Every row comes from one small tree of marks. The marks that hang from a mark follow it in brackets, in alphabetical order. Every link used is in the known rows. Which tree was each row made from?
Known rows
K[E[A D U] N[L P]]: [ 43.0 -13.2  65.2 -60.3  39.6  25.6  10.5  19.3 -54.7  -5.4  11.4 -63.1
   4.7  -0.6  23.9  34.3  65.0]
N[K[E[A U]] L P]: [ 43.4 -12.5  46.2 -63.0  13.3  14.5   7.9  14.3 -51.6   1.7   8.1 -69.3
   2.0   3.9  19.3  35.2  34.7]
N[K L]: [ 21.0  -3.4   8.6 -32.3   3.0  -0.6   5.2   7.4 -23.3  -0.3  -1.1 -34.7
  -1.3  -5.3   4.7  16.3  -7.9]
A[E[D K[N[L]] U]]: [ 31.1  -8.7  49.0 -46.3  66.6  20.4   3.2  12.4 -56.2   6.4   4.7 -58.7
   4.3 -11.5  21.7  24.8  55.4]
E[A D]: [  6.0 -11.2  27.7  -8.5  18.5 -12.5   9.1  10.5 -20.0   3.3  11.4  -7.4
  -1.2   1.1  16.8   8.2  31.3]
P[G N[K[E[A]] L]]: [ 52.9  10.3  25.6 -40.8   0.7  16.5   4.7  20.4 -25.7  -3.3 -10.1 -45.9
  11.3  -6.5  13.4  38.3  24.8]
E[A K]: [ 14.1  -3.8  12.3 -18.3  15.5  -4.9   1.2   5.5 -27.0   4.7   3.2 -22.8
   2.2  -1.5   4.8  17.0  10.7]
P[G N[K L]]: [ 40.2  13.1   9.6 -23.0 -10.8   7.7  -1.2  14.9  -6.6  -7.7  -5.3 -35.6
   9.9 -22.0   6.1  14.7   2.1]
N[K[E[A D]] L]: [ 38.1 -11.5  40.3 -55.2  28.1   4.4  16.6  16.9 -45.6   5.0   3.7 -49.3
  -4.9   6.5  20.1  37.4  36.1]
A[E[D K[N] U]]: [ 23.5  -2.5  44.0 -29.9  68.0  24.1   2.0   4.2 -45.2   6.2   7.5 -42.8
   1.9  -5.8  22.0  19.8  65.4]
N[K[E[A U]] L P[G]]: [ 52.7  -3.0  41.9 -55.9   3.2  11.9   4.4  21.1 -36.3   3.3  10.4 -69.3
   6.3  -2.0  21.8  25.3  29.4]
A[E[D K[N[L P]] U]]: [ 44.5  -7.8  50.0 -59.6  56.4  24.3   1.2   8.3 -56.4   2.1  11.7 -75.9
   0.4 -18.3  22.1  22.9  57.5]
P[G N[K[E[A U]] L]]: [ 49.7   2.9  45.6 -41.5   9.1  20.3   3.9  25.4 -36.4  -3.0  -4.5 -53.1
  18.2  -7.2  20.9  36.7  40.1]
K[N[L]]: [ 15.9   1.1  13.2 -23.7  15.7  13.3   1.1   7.6 -21.3  -8.6  -5.0 -24.2
   7.6  -5.0   1.4  18.4   3.2]
P[G N[K[E[U]] L]]: [ 49.0   9.6  33.5 -37.6   4.5  28.2   0.8  19.2 -21.5  -5.2  -8.7 -50.4
  13.1 -11.4  12.5  27.3  29.2]
N[K P[G]]: [ 35.6  12.8  -0.6 -20.0 -15.9   3.7  -1.6   2.9   4.2  -1.9  12.3 -33.8
  -4.4 -11.1   7.1  -2.7   1.2]
A[E[D K[N[P]] U]]: [ 37.6  -2.3  45.2 -42.1  58.2  27.5   0.0   2.2 -44.5   2.7  14.1 -59.2
  -2.5 -12.1  22.0  16.7  68.5]

Write each row's tree
[ 21.4  -1.2  46.1 -27.7  46.1  34.6   8.9   9.2 -28.8  -3.9   2.4 -26.9
   1.7   6.9  16.0  22.4  60.5]	K[E[D U] N]
[  9.4 -10.2  36.8 -18.7  19.7  12.1   5.0  10.1 -29.5   6.4   0.5 -18.9
   8.1  16.1  15.6  22.1  38.8]	K[E[A U]]
[ 34.6  -3.5   8.9 -43.9  -6.2   1.5   2.1   3.9 -22.8  -4.6   6.6 -50.8
  -5.2 -11.6   4.5  13.3  -5.2]	N[K L P]
[ 26.8 -12.1  54.0 -38.2  38.5  11.2  15.2  15.1 -45.7   6.9  11.0 -40.9
  -1.2  11.5  27.8  32.1  61.9]	N[K[E[A D U]]]
[ 34.6   4.3  20.8 -37.5  22.3  15.3  -1.0   3.3 -35.0  -6.3   7.7 -46.5
   2.1  -7.2   5.7  26.2  27.1]	E[A K[N[P]]]
[ 34.4  12.5  11.2 -28.1   8.0  30.6   3.4   0.5 -14.6  -8.3 -14.0 -26.5
   1.2  -0.9   2.7  32.0  28.5]	P[N[K[E]]]
[ 25.8  -3.6  34.9 -40.5  51.8  24.6  -3.4   7.8 -51.3   5.1  -3.4 -55.1
  11.3  -6.6  13.9  27.2  35.5]	A[E[K[N[L]] U]]
[ 46.4 -13.2  62.0 -60.7  44.9  11.5   6.4  19.5 -62.7  -4.7  18.2 -75.8
   5.0 -18.0  21.8  29.1  52.1]	E[A D K[N[L P]] U]
[ 29.6   2.0  14.7 -40.3  43.2  21.5  -3.5   1.3 -39.9   3.3  -7.5 -47.5
   4.6  -6.5   6.0  28.4  19.3]	A[E[K[N[L]]]]
[ 19.1  -7.9  27.9 -23.0  30.2  -8.3   8.4  10.7 -31.6   5.9  11.2 -25.9
  -4.0  -5.5  13.4  15.2  31.0]	E[A D K]
[ 29.0   1.7  13.5 -36.3   5.4  16.0  -1.7   3.7 -20.3 -12.5   2.2 -40.5
   2.7 -11.3   0.9  14.1   5.2]	K[N[L P]]
[ 21.0  -1.0  27.4 -29.8  20.1  23.3   6.3   4.0 -25.8   3.8  -1.1 -33.9
   0.0  10.5  11.2  23.5  30.5]	N[K[E[U]]]
[ 24.4  -7.2  56.4 -30.1  55.4  11.5   7.6  15.4 -52.9   0.3  13.0 -42.8
   6.8  -5.8  21.8  25.6  59.2]	E[A D K[N] U]
[ 47.8   1.5  46.0 -48.0  14.9  26.3   0.9  21.3 -34.9  -5.1   6.2 -58.8
  14.8  -1.1  18.2  27.9  40.6]	K[E[A U] N[L P[G]]]
[ 48.4   7.5  30.7 -44.2  17.2  21.9  -6.1  15.6 -28.4  -6.4   9.9 -67.1
   9.9 -23.6   7.9  10.3  16.7]	E[K[N[L P[G]]] U]
[ 26.1   5.0  22.9 -26.6  42.2  16.3   5.1   5.2 -26.6  -4.5   4.7 -31.0
  -4.1 -10.1   6.1  17.9  32.1]	E[D K[N]]
[ 16.4  -8.4  34.8 -20.4  36.2   4.4   5.2  10.4 -26.9   5.1  12.0 -31.1
  -2.6 -11.3  12.7   4.5  35.4]	E[D K U]
[ 47.8   4.2  55.2 -29.9  24.2  19.8   9.4  22.9 -30.6  -0.4   4.4 -41.9
   9.9  -5.9  29.1  30.6  70.8]	P[G N[K[E[A D U]]]]
[ 39.5  -0.2  36.7 -45.7  15.2  30.7   3.4  12.5 -36.8  -6.5 -11.3 -51.9
  10.8  -6.2  10.4  37.1  34.3]	P[N[K[E[U]] L]]
[ 54.8   9.3   9.5 -52.2  -9.4  17.4   2.9  10.4 -10.5  -1.1   2.6 -57.2
  -4.7  -7.3   6.0  16.8   3.6]	N[K[E] L P[G]]
[ 13.4  -7.3  38.0 -20.4  30.3  17.4   8.3   8.6 -18.8   4.1   5.3 -19.7
  -2.9   6.0  15.1  10.9  47.9]	K[E[D U]]
[ 43.4   6.4   4.9 -37.3 -16.3  -0.2  -0.3  10.9  -7.0  -2.9  10.1 -49.6
  -1.5 -16.6   7.0   3.3  -9.4]	N[K L P[G]]
[ 32.0 -12.8  61.3 -47.1  54.1   8.6   8.8  22.6 -63.5   0.0  11.1 -58.9
   9.2 -11.6  21.6  31.6  48.8]	E[A D K[N[L]] U]
